What can hang from each mark:
gigu: zoses
keba: puvuzov
zoses: gigu koba
koba: puvuzov vode zoses
tevep: vode
vode: koba lafo tevep
puvuzov: keba koba

Each row was made from one small tree. The marks that hang from a mark follow it in brackets, in alphabetical order. Every link used is in the known rows. Write each row's tree.
Known rows:
zoses{koba{puvuzov{keba} vode}}: [-4.29 -1.19 -0.85  0.05  2.79  0.91 -2.34 -4.36  0.40  1.54 -0.15  1.33
 -0.87 -1.49 -0.05 -0.68 -2.06  0.18 -2.05 -0.43 -3.64  0.31  2.79  2.79
 -2.45  2.61]
vode{koba lafo tevep}: [-2.69 -2.95  1.07  1.92  1.45 -0.36 -2.42 -1.54  0.38  1.92  2.08  2.48
  1.47 -0.34 -2.93 -3.07 -1.41 -2.83 -1.96 -0.11 -2.54  0.11  2.17  2.13
 -2.07  0.57]
koba{puvuzov zoses}: [-4.14 -1.37  0.18 -1.15  0.62  1.54  1.04 -3.18  0.38  1.13  1.65  1.44
 -1.45  2.08 -1.15 -0.14 -1.42 -0.50 -0.27  1.95 -2.72  0.06  1.04  1.10
 -2.22  2.01]
gigu{zoses{koba{puvuzov vode}}}: [-3.70 -2.73 -0.62 -0.78  1.66  1.15 -1.11 -4.21 -0.33  1.04 -0.96  1.56
 -1.22  2.77 -0.21 -1.15 -1.40  0.45 -2.09 -0.33 -4.61  0.01  1.38  4.16
 -2.68  1.60]
tevep{vode}: [-4.77 -1.57  0.48 -0.42  1.87  0.09 -2.54 -3.31 -0.84  0.51  3.78  2.82
  0.06 -0.95 -2.46 -0.56 -1.86 -0.05 -0.51  1.53 -2.07 -0.19  1.07  3.15
 -2.82  1.00]
keba{puvuzov{koba{vode zoses}}}: [-1.05 -1.06  0.86 -1.16  2.69 -0.01 -1.22 -2.93  0.49  1.08  2.53  2.20
 -0.15  3.13  0.49 -0.27 -2.81 -0.81 -1.20  1.78 -2.94 -0.11  0.66  2.99
 -2.38  1.51]
zoses{koba{puvuzov vode{lafo tevep}}}: [-5.30 -1.19 -1.67  0.23  2.12  0.36 -2.66 -2.33  0.32  1.92 -0.67  1.65
 -0.13 -2.19 -1.96 -2.22 -2.46 -1.39 -2.79 -0.86 -3.99  0.66  2.68  2.55
 -2.88  1.87]
keba{puvuzov{koba}}: [-0.71 -2.07  1.56 -0.63  2.87 -0.57 -0.29 -2.67  0.79  1.13  2.03  2.23
  0.30  0.91 -0.64 -0.53 -2.01 -0.13 -0.73  2.09 -1.79  0.13  1.17  3.33
 -2.50  0.94]
tevep{vode{koba}}: [-4.43 -2.25  2.47  0.15  1.58  0.00 -2.98 -3.05 -0.55  0.38  3.52  2.36
  1.19  1.33 -1.22 -0.98 -2.50 -0.72 -0.94  1.53 -2.74 -0.47  1.42  1.69
 -2.70  0.88]
zoses{gigu koba{puvuzov}}: [-3.86 -1.74  0.74 -3.06  1.65  1.58 -1.07 -3.74  0.23  0.18 -0.64  1.77
  1.15  1.07 -1.00 -0.34 -1.65  1.00 -0.83  0.83 -3.59  0.80  2.58 -0.60
 -2.86  1.13]
puvuzov{keba koba{vode zoses}}: [-2.34 -0.91 -1.00  0.90  2.93 -0.16 -3.20 -4.64  0.30  1.56  2.15  2.80
 -0.57  2.74  0.43 -1.23 -1.58 -1.50 -1.50 -0.14 -2.18  0.62  1.46  3.36
 -1.87  2.81]
koba{puvuzov vode}: [-3.90 -1.12  0.14 -1.21  1.78  0.59 -0.26 -3.10  0.53  0.95  1.32  1.17
 -1.11 -0.94 -0.33 -0.16 -2.62 -0.28 -1.97  0.89 -2.47 -0.44  2.45  1.23
 -2.36  2.29]
puvuzov{keba}: [-1.81 -2.11 -0.83  1.20  2.37  0.37 -1.46 -4.21  0.17  1.37  2.46  2.84
 -0.67 -1.63 -1.84 -0.98 -0.33 -0.23 -0.65  0.20 -1.48 -0.12  1.89  3.56
 -1.72  1.88]
keba{puvuzov{koba{vode}}}: [-0.75 -1.42  1.16 -0.74  3.28 -0.66 -1.07 -2.74  0.84  1.25  2.13  2.04
  0.28  0.85  0.20 -0.49 -2.86 -0.37 -1.62  1.51 -2.31 -0.24  1.49  3.23
 -2.54  1.28]
koba{puvuzov{keba} vode{lafo} zoses}: [-3.86 -0.25 -3.45 -0.04  1.62  1.38 -1.41 -4.49  0.35  1.73  2.28  1.46
 -0.68  0.23 -1.59 -1.16 -1.99 -1.79 -1.60 -1.16 -3.06  0.20  1.89  2.99
 -2.20  4.05]
vode{koba{zoses{gigu}} lafo tevep}: [-2.31 -2.45  1.12  0.02  0.58  1.07 -2.22 -2.41  0.10  1.04  2.15  3.08
  2.59  2.95 -2.33 -2.76 -1.10 -2.98 -1.45 -0.46 -3.46  0.60  1.84  0.73
 -1.98  0.63]
zoses{gigu koba{puvuzov{keba} vode}}: [-3.71 -1.02 -0.30 -1.87  2.54  1.70 -2.36 -4.99  0.42  0.64 -0.77  1.63
  1.47 -0.57 -0.03 -0.45 -1.92  0.40 -1.82 -1.17 -3.98  0.69  3.51  0.44
 -2.51  2.42]
puvuzov{keba koba{vode{tevep} zoses}}: [-2.94 -1.07 -0.55  2.23  2.77 -0.31 -2.98 -3.88  0.48  2.07  1.76  3.22
  0.28  0.75 -0.21 -1.92 -1.25 -2.61 -2.02 -0.86 -2.45  0.89  2.36  4.70
 -1.52  2.34]
zoses{gigu koba}: [-2.43 -2.40  0.54 -2.13  1.86  1.04 -2.33 -3.48 -0.38 -0.20 -0.05  2.78
  0.85  1.46 -1.34 -0.68 -1.26  1.31 -0.88  0.90 -3.38  0.62  1.50  0.00
 -2.83  0.10]
keba{puvuzov{koba{vode{lafo} zoses}}}: [-1.09 -0.72 -0.68 -0.77  2.77 -0.14 -1.77 -2.83  0.44  1.27  2.85  2.26
  0.34  2.70 -0.55 -1.05 -2.89 -1.54 -1.26  1.05 -2.96  0.10  0.50  3.50
 -2.72  2.03]
koba{puvuzov}: [-3.74 -1.93  0.41 -0.76  1.34  0.64  0.93 -3.23  0.74  1.02  1.36  1.29
 -1.03 -0.50 -1.57 -0.23 -1.66 -0.07 -0.90  1.75 -1.88 -0.14  2.05  1.09
 -2.31  1.71]
puvuzov{keba koba{vode zoses{gigu}}}: [-1.75 -0.87 -0.64 -0.51  2.74  0.48 -3.04 -5.09  0.14  0.89  1.65  3.06
  1.19  2.92  0.53 -0.88 -1.53 -1.32 -1.23 -0.62 -2.39  0.89  1.91  1.82
 -1.95  2.74]
tevep{vode{koba{zoses} lafo}}: [-4.85 -1.53  0.03 -0.02  1.16  0.44 -3.67 -3.20 -1.03  0.58  4.55  2.37
  1.41  3.51 -2.08 -1.80 -2.51 -1.77 -0.66  0.99 -3.34  0.05  0.30  1.74
 -2.98  1.74]

Which tree is each row?
[-3.06 -1.14 -0.30 -1.50  0.94  2.50  0.75 -5.17  0.67  0.62  1.46  1.93
  0.96  1.64 -0.85  0.07 -0.67 -0.54 -0.19 -0.06 -2.98  0.57  2.45  1.33
 -1.80  2.66]  koba{puvuzov{keba} zoses{gigu}}
[-5.32 -1.41  0.52 -0.15  1.96  0.52 -1.97 -2.41  0.35  1.82 -1.09  1.67
 -0.60 -1.58 -0.75 -1.32 -2.07 -0.75 -2.68 -0.07 -4.14  0.34  3.02  2.14
 -2.51  1.30]  zoses{koba{puvuzov vode{tevep}}}
[-2.29 -1.52 -0.84  1.35  2.54 -0.11 -2.19 -4.13  0.31  1.60  2.37  3.00
 -0.35  3.04 -0.58 -1.18 -0.61 -0.96 -0.43  0.60 -1.73  0.82  1.07  3.67
 -1.77  2.33]  puvuzov{keba koba{zoses}}
[-2.93 -1.63 -1.52  0.80  2.04 -0.35 -2.64 -2.26 -0.03  1.66  1.96  2.88
 -0.01 -2.73 -2.52 -2.39 -1.95 -1.91 -2.58 -0.91 -2.41 -0.06  2.24  3.44
 -2.25  1.37]  koba{vode{lafo tevep}}
[-4.59 -0.99 -1.70  0.24  1.82  0.31 -0.91 -2.43  0.76  1.83  1.14  1.60
  0.00 -3.35 -2.55 -1.77 -2.40 -2.36 -2.48 -1.01 -2.76  0.32  3.12  2.82
 -2.41  2.31]  koba{puvuzov vode{lafo tevep}}
[-4.12 -1.72  2.57 -1.78  0.92  1.23 -2.79 -3.82 -0.97 -0.24  3.53  2.65
  2.44  4.34 -0.56 -0.65 -2.06 -0.81 -0.33  1.32 -3.62 -0.04  1.02  0.31
 -2.69  1.01]  tevep{vode{koba{zoses{gigu}}}}
[-2.75 -1.34 -2.02  2.77  3.55 -1.14 -3.99 -3.42  0.60  2.34  2.18  3.23
  0.82 -1.79 -1.66 -2.85 -1.87 -2.74 -2.60 -2.00 -1.73  1.01  2.83  4.94
 -2.03  2.51]  puvuzov{keba koba{vode{lafo tevep}}}
[-2.73 -1.09 -0.13 -0.46  1.98 -0.43 -2.54 -3.08  0.04  1.11  1.90  2.50
 -1.06  3.76  0.30 -1.11 -2.38 -1.03 -1.43  1.47 -2.32  0.36  0.79  1.81
 -2.37  1.91]  puvuzov{koba{vode zoses}}
[-3.02 -3.16 -2.14  0.96  1.93  0.50 -3.32 -3.40 -0.42  1.52 -0.45  3.07
 -0.27  1.44 -2.02 -2.97 -0.80 -1.12 -2.61 -1.69 -4.57  0.25  1.09  5.72
 -2.45  0.80]  gigu{zoses{koba{vode{lafo tevep}}}}
[-1.33 -1.29  0.05  0.39  3.29 -0.85 -1.80 -2.17  0.87  1.84  1.75  2.51
  1.01 -0.62 -1.42 -1.87 -2.72 -2.16 -2.22  0.03 -2.50  0.37  1.93  4.60
 -2.42  1.49]  keba{puvuzov{koba{vode{lafo tevep}}}}
[-4.22 -0.96 -2.44  1.30  2.41  0.47 -1.50 -3.62  0.99  2.39  1.30  1.88
  0.71 -4.44 -2.31 -2.04 -1.67 -2.84 -2.72 -2.20 -2.57  0.39  3.68  4.37
 -1.93  3.14]  koba{puvuzov{keba} vode{lafo tevep}}
[-3.62 -0.99 -0.79  0.14  2.45  0.82 -0.92 -4.47  0.73  1.73  1.63  1.22
 -0.64 -2.38 -0.36 -0.27 -1.99 -0.74 -1.93 -0.54 -2.39 -0.24  3.11  2.74
 -1.92  3.14]  koba{puvuzov{keba} vode}
[-3.33 -2.10  1.70  0.50  1.17  1.35 -0.42 -3.94  0.69  1.46  1.93  1.07
  0.36  3.16  0.13 -1.06 -1.35 -1.43 -1.04  0.89 -3.17 -0.09  2.02  1.31
 -1.60  2.50]  vode{koba{puvuzov{keba} zoses}}
[-0.99 -1.50  1.02 -0.61  2.29  0.15 -0.42 -2.81  0.58  1.15  2.56  2.26
 -0.13  3.52 -0.48 -0.35 -1.87 -0.52 -0.23  2.44 -2.54  0.28  0.49  3.47
 -2.34  0.95]  keba{puvuzov{koba{zoses}}}
[-2.76 -0.85 -2.77 -0.60  1.58  0.60 -2.52 -2.99 -0.47  1.16  2.78  2.58
 -1.15  1.89 -1.60 -1.58 -2.19 -1.29 -1.51  0.33 -2.77 -0.22  0.16  2.23
 -2.51  2.16]  koba{vode{lafo} zoses}
[-1.99 -1.73  0.67 -1.78  1.63  0.33 -1.39 -3.41 -0.09  0.17  1.95  3.07
  0.75  4.78 -0.56 -0.87 -1.42 -0.56 -0.31  1.72 -2.04  1.01  0.95  0.19
 -2.44  1.12]  puvuzov{koba{zoses{gigu}}}
[-2.17 -0.81 -1.53 -1.87  2.11  0.11 -3.05 -3.52 -0.24  0.53  2.25  2.83
  1.26  4.12 -0.74 -1.60 -2.74 -1.35 -1.44  0.08 -2.46  1.00  1.05  0.34
 -2.69  2.18]  puvuzov{koba{vode{lafo} zoses{gigu}}}
[-4.26 -1.05 -2.78  0.39  2.87  0.79 -3.05 -4.03  0.43  1.65  0.06  1.34
 -0.46 -1.76 -1.40 -1.67 -2.30 -0.44 -2.25 -1.34 -3.61  0.45  2.54  2.54
 -2.73  3.19]  zoses{koba{puvuzov{keba} vode{lafo}}}
[-4.20 -2.59  1.10  1.37  1.21  0.22 -1.02 -1.72  0.90  1.75  1.06  1.40
  1.62 -0.71 -2.42 -2.62 -1.94 -2.93 -2.11 -0.17 -2.82  0.35  3.13  1.66
 -2.14  1.56]  vode{koba{puvuzov} lafo tevep}
[-4.06 -0.97 -1.68 -2.98  1.88  1.39 -2.61 -3.75 -0.01  0.35 -0.38  1.61
  1.53  0.72 -1.04 -1.13 -2.72  0.12 -1.97 -0.76 -4.14  0.79  2.62 -0.52
 -3.26  2.23]  zoses{gigu koba{puvuzov vode{lafo}}}
[-3.24 -0.22 -0.86 -2.24  1.33  2.38 -0.59 -5.41  0.58  0.69  1.23  1.71
  0.66  1.27  0.00  0.07 -1.72 -0.98 -1.30 -0.76 -3.38  0.31  2.88  1.19
 -1.77  3.29]  koba{puvuzov{keba} vode zoses{gigu}}
[-3.50 -0.39 -0.07 -3.43  0.71  2.09 -0.12 -4.07  0.37  0.21  1.17  1.54
  0.34  2.55  0.08  0.27 -2.46 -0.60 -1.33  0.59 -3.53  0.10  2.29 -0.39
 -2.42  2.28]  koba{puvuzov vode zoses{gigu}}
[-5.37 -1.07  2.56 -2.35  0.52  1.75 -1.29 -4.21 -0.30 -0.21  2.80  1.76
  2.72  3.93 -0.70 -0.24 -2.47 -1.23 -0.39  1.31 -3.82  0.29  1.93 -0.15
 -2.60  1.84]  tevep{vode{koba{puvuzov zoses{gigu}}}}
[-2.53 -3.05 -2.59 -0.07  1.97  0.61 -3.25 -3.69 -0.87  0.73 -0.06  2.60
 -0.90  2.98 -1.40 -2.29 -1.15  0.03 -2.02 -1.11 -4.25  0.14  0.31  4.72
 -2.91  1.21]  gigu{zoses{koba{vode{lafo}}}}
[-3.61 -0.25 -2.00 -3.14  0.87  2.03 -0.79 -3.96  0.17  0.47  1.71  1.53
  0.88  2.23 -1.30 -0.73 -2.80 -1.40 -1.38 -0.33 -3.38  0.36  1.85 -0.29
 -2.64  2.90]  koba{puvuzov vode{lafo} zoses{gigu}}
[-2.63 -0.89 -1.84 -1.27  1.24  1.26 -2.42 -3.07 -0.18  0.97  1.96  3.36
  1.37  0.65 -2.08 -1.99 -1.73 -2.41 -1.81 -1.06 -3.48  0.59  1.80  1.74
 -2.21  1.47]  koba{vode{lafo tevep} zoses{gigu}}
[-4.51 -1.19  1.04 -2.23  1.76  1.35 -2.00 -3.45  0.39  0.59 -1.38  1.91
  1.55 -1.25 -0.58 -0.93 -2.01 -0.57 -2.42 -0.75 -4.38  0.76  3.83  0.68
 -2.59  1.10]  zoses{gigu koba{puvuzov vode{tevep}}}
[-4.69 -1.08 -2.01 -0.92  2.29  0.54 -2.75 -2.67  0.03  1.34  0.13  1.15
 -0.91 -0.32 -1.35 -1.45 -2.89 -0.26 -2.12 -0.05 -3.83  0.39  1.93  1.59
 -3.19  2.37]  zoses{koba{puvuzov vode{lafo}}}
[-2.95 -2.01  2.74 -2.24  0.11  1.86  0.24 -3.39  0.48  0.16  1.33  1.19
  1.53  4.92  0.09 -0.39 -1.81 -1.03 -0.73  1.53 -3.50  0.03  2.14 -1.83
 -2.10  1.60]  vode{koba{puvuzov zoses{gigu}}}
[-2.66 -1.94  2.16 -1.11  0.77  2.05 -0.12 -4.60  0.65  0.59  1.46  1.32
  2.01  3.72  0.14 -0.53 -1.15 -1.22 -0.82  0.30 -3.39  0.32  2.68  0.01
 -1.75  2.46]  vode{koba{puvuzov{keba} zoses{gigu}}}
[-0.39 -0.77  1.20 -2.88  2.36  0.66 -1.08 -3.62  0.70  0.53  1.89  2.30
  1.41  3.57  0.62 -0.13 -2.74 -0.67 -0.93  1.25 -3.12  0.26  1.18  1.97
 -2.46  1.38]  keba{puvuzov{koba{vode zoses{gigu}}}}
[-1.96 -1.07 -0.15 -2.88  1.25  1.50 -1.63 -4.05 -0.34 -0.07  1.95  2.73
  0.18  2.87  0.01 -0.22 -1.82 -0.20 -1.22  0.68 -3.15 -0.18  1.01  0.12
 -2.20  1.37]  koba{vode zoses{gigu}}
[-3.17 -1.50 -1.21 -1.25  2.23  0.73 -4.23 -2.96 -0.26  0.81 -0.45  3.22
  1.88 -0.89 -2.06 -2.27 -1.81 -0.75 -2.48 -1.42 -4.02  0.80  2.60  1.20
 -2.72  0.87]  zoses{gigu koba{vode{lafo tevep}}}
[-3.48 -1.03  0.47 -3.12  0.24  2.21  1.21 -4.04  0.30  0.02  1.58  1.71
  0.54  3.19 -1.33  0.16 -1.25 -0.37 -0.04  1.41 -3.03  0.40  1.85 -0.04
 -2.28  1.74]  koba{puvuzov zoses{gigu}}
[-3.84 -1.83  0.10 -0.29  0.54  1.10 -0.76 -2.38  0.27  1.05  2.22  0.99
  0.62  3.99 -1.43 -1.68 -2.25 -1.86 -0.95  1.09 -3.14  0.08  1.16  0.12
 -2.53  2.32]  vode{koba{puvuzov zoses} lafo}
[-3.49 -2.72 -1.27  0.28  1.97  1.40 -1.43 -5.17  0.16  1.37 -0.81  1.70
 -0.84  1.90 -0.25 -1.32 -0.79  0.05 -2.01 -1.45 -4.60  0.09  1.97  5.24
 -2.19  2.36]  gigu{zoses{koba{puvuzov{keba} vode}}}
[-2.42 -1.16  0.44 -1.62  1.01  1.42 -1.59 -3.61 -0.01  0.62  1.35  3.27
  0.89  1.16 -0.70 -1.02 -1.25 -1.82 -1.73 -0.27 -3.51  0.24  2.05  1.72
 -1.82  0.79]  koba{vode{tevep} zoses{gigu}}
[-4.64 -1.31 -0.05 -1.18  2.09  0.64 -1.95 -2.98  0.01  1.00 -0.30  1.31
 -1.38  0.03 -0.40 -0.68 -2.67  0.57 -2.06  0.78 -3.80 -0.01  2.13  1.32
 -2.89  1.83]  zoses{koba{puvuzov vode}}
[-4.12 -0.46  0.55 -2.35  0.69  1.91  0.09 -3.94  0.51  0.82  0.64  2.11
  1.13  0.84 -0.45 -0.46 -1.88 -2.01 -1.91 -0.26 -3.83  0.50  3.11  0.85
 -1.92  1.80]  koba{puvuzov vode{tevep} zoses{gigu}}
[-4.32 -1.48  0.36 -1.54  0.96  1.13 -3.67 -3.73 -1.06 -0.20  4.08  2.74
  2.91  3.80 -2.21 -1.48 -2.40 -1.62 -0.47  0.44 -3.56  0.26  0.85  0.69
 -2.96  1.64]  tevep{vode{koba{zoses{gigu}} lafo}}
[-4.49 -2.03  0.70  0.93  0.54  0.84 -0.50 -2.02  0.62  1.77  1.84  1.61
  1.20  1.97 -2.31 -2.65 -1.59 -3.23 -1.58  0.04 -3.50  0.45  2.28  1.62
 -2.03  1.82]  vode{koba{puvuzov zoses} lafo tevep}
[-2.99 -2.43  2.13  0.88  1.79  0.66 -0.37 -3.78  0.95  1.59  1.81  0.99
  0.75  0.65 -0.32 -0.87 -1.49 -0.86 -1.44  0.51 -2.51 -0.19  3.03  1.38
 -1.82  2.38]  vode{koba{puvuzov{keba}}}
[-4.59 -2.06  0.43  0.38  1.60 -0.19 -3.85 -2.81 -0.82  0.53  4.04  2.30
  1.91  1.06 -2.68 -1.86 -2.73 -1.35 -1.09  0.75 -2.68 -0.03  1.02  1.58
 -3.02  1.48]  tevep{vode{koba lafo}}
[-3.90 -1.28  0.56 -3.10  1.86  1.51 -1.72 -4.06  0.19  0.21 -0.96  1.58
  0.94  0.91  0.27 -0.16 -2.58  0.70 -1.96  0.13 -4.12  0.62  2.99 -0.85
 -2.89  1.64]  zoses{gigu koba{puvuzov vode}}
[-5.42 -1.71  2.00  0.49  1.86  0.63 -1.84 -4.31  0.11  0.91  3.04  1.34
  1.77  0.22 -0.97 -0.59 -2.24 -1.02 -1.04  0.33 -2.95 -0.10  2.76  2.52
 -2.37  2.56]  tevep{vode{koba{puvuzov{keba}}}}
[-4.00 -0.91 -2.15 -1.05  1.88  0.51 -0.94 -2.96  0.48  1.39  1.77  1.16
 -0.38 -1.45 -1.92 -1.06 -2.98 -1.08 -2.12 -0.03 -2.42 -0.19  2.13  1.41
 -2.75  2.96]  koba{puvuzov vode{lafo}}
[-3.29 -2.37 -0.29  1.05  1.88  0.54 -1.46 -3.35  0.87  1.74  2.00  1.06
  1.14  0.54 -1.94 -1.95 -1.88 -1.74 -1.47 -0.48 -2.35  0.06  2.68  1.45
 -2.21  3.06]  vode{koba{puvuzov{keba}} lafo}
[-1.94 -0.85 -2.01 -2.24  1.24  1.40 -2.34 -3.62 -0.46  0.44  2.36  2.79
  0.84  2.77 -1.44 -1.13 -2.12 -1.03 -1.43 -0.26 -3.06  0.03  0.81  0.05
 -2.59  2.01]  koba{vode{lafo} zoses{gigu}}
